What can hang from each mark:
dimok: boga vinon
supuzar: boga
komap: boga
vinon: boga dimok komap
gugiru: boga
boga: dimok gugiru supuzar vinon

Every row comes from one small tree of marks. Brackets hold a mark, then the marks that hang from it, in alphabetical order. Every link used is in the known rows. Which tree was each row made from?
In the rows, zero is written as 128.
Known rows:
{boga dimok gugiru {vinon komap}}: [204 120 147 157 155 125 146 130  67 109  97 101  75 193 105 137]
{dimok boga}: [153 127 130 144 109 111 104 165  84 140 145 147 158  95 121 112]
{komap {boga gugiru supuzar vinon}}: [153 111 156 127 130  94 126 128 146 157 121 108  92 117  93 114]
{boga gugiru supuzar {vinon dimok}}: [168  99 180  97 127 136 113 133 101 133 109 130 108 156 127 108]
{boga dimok supuzar}: [162 113 154 145 100 123 148 116 132 174 135 101 149 130 105 124]
{komap {boga vinon}}: [142 138 150 157 131  98 138 131 120 149 132 128  99 116 102 142]
{supuzar {boga dimok {vinon komap}}}: [204 133 124 148 103 103 127 171  61 141 136  83 116 153 108 124]
{vinon boga dimok komap}: [179 180 129 171 110 107 136 113  36 151  97 190 107 123 142 142]
{komap {boga dimok gugiru supuzar vinon}}: [167 116 168 148 127  94 141 127 128 169 115  99  96 129  83 119]
{boga dimok gugiru}: [149 118 146 129 144 126 133 132 108 128  90 101 109 162 109 107]
{komap {boga dimok supuzar vinon}}: [166 128 168 169 111  95 152 122 123 181 136 109 114 118  86 139]
{dimok boga {vinon komap}}: [219 158 111 181  86  69 107 169  28 137 161 179 121 105 117 107]
{vinon {dimok {boga supuzar}}}: [148 139 163 142  85 117 108 147  70 171 126 163 164 108 128 111]
{boga gugiru}: [129 111 129  99 150 126 111 135 134 111  98 113 103 144 123  99]
{dimok {vinon boga komap}}: [204 171 111 164 108  81 129 136  44 126 141 195  90 117 137 124]
{vinon boga dimok}: [139 167 160 138 113 125 122 131  46 149 103 206 134 109 155 128]
{vinon boga}: [143 146 130 128 132 121 124 133  88 128 124 178 125  98 147 130]
{gugiru boga}: [133 149 153 131  95 127 105 137 127 111 155 132 106 121 141 127]

Write each row's tree:
[184 127 139 131 105 112 120 179  66 140 139  90 129 145 115 118] -> {supuzar {boga dimok vinon}}
[231 131 117 151  85  64  95 167  54 146 151 159 114 105 108  80] -> {dimok {boga gugiru supuzar} {vinon komap}}
[179 147 173 146  77 126 113 126  99 128 160 136  96 137 136 140] -> {gugiru {boga supuzar {vinon dimok komap}}}
[191 154 135 141 110 103 123 111  62 159  86 171 100 124 134 114] -> {vinon {boga gugiru supuzar} dimok komap}
[209 134 141 171  84  94 150 119  93 173 146 124 124 137 102 121] -> {boga {dimok {vinon komap}} supuzar}
[212 152 115 144 107  78 121 134  62 132 134 181  85 117 131 105] -> {dimok {vinon {boga gugiru supuzar} komap}}
[150 141 166 108 113 120 110 129  72 157  92 186 126 109 147 102] -> {vinon {boga gugiru supuzar} dimok}
[209 136 118 153 124  99 140 112  85 150 102 133  95 126 114 121] -> {vinon {boga dimok gugiru supuzar} komap}
[168 133 141 115  99 114 105 180  64 138 135 113 129 138 129 113] -> {supuzar {boga {vinon dimok}}}
[184  96 152 117 118 115  94 170  85 133 141 135 140 109 116  99] -> {dimok {boga gugiru supuzar vinon}}
[184 130 126 114 101  88 104 186  72 141 120  94 113 142 110  77] -> {supuzar {boga {dimok vinon} gugiru}}
[204 122 125 127 118 102 116 175  66 129 115  72  98 164 104 104] -> {supuzar {boga dimok gugiru {vinon komap}}}
[208 148 117 173 109 101 152 108  80 162 123 142 113 115 117 141] -> {vinon {boga dimok supuzar} komap}
[191  90 177 120 134 133 135 133 104 136 116  98 109 167 106 117] -> {boga dimok gugiru supuzar vinon}
[166 119 125 108 111 103 106 177  96 143 110  72 122 142 107  84] -> {supuzar {boga dimok gugiru}}
[199  93 138 114 137 121 125 122 123 120 119  99  84 159 112 118] -> {boga gugiru supuzar {vinon komap}}
[197 153 115 162 101  65 129 129  93 147 137 147  79 125 104 109] -> {dimok {vinon {komap {boga gugiru supuzar}}}}
[203 137 147 187 133 128 162 123  60 126 127 115 100 178 110 165] -> {boga dimok {vinon komap}}
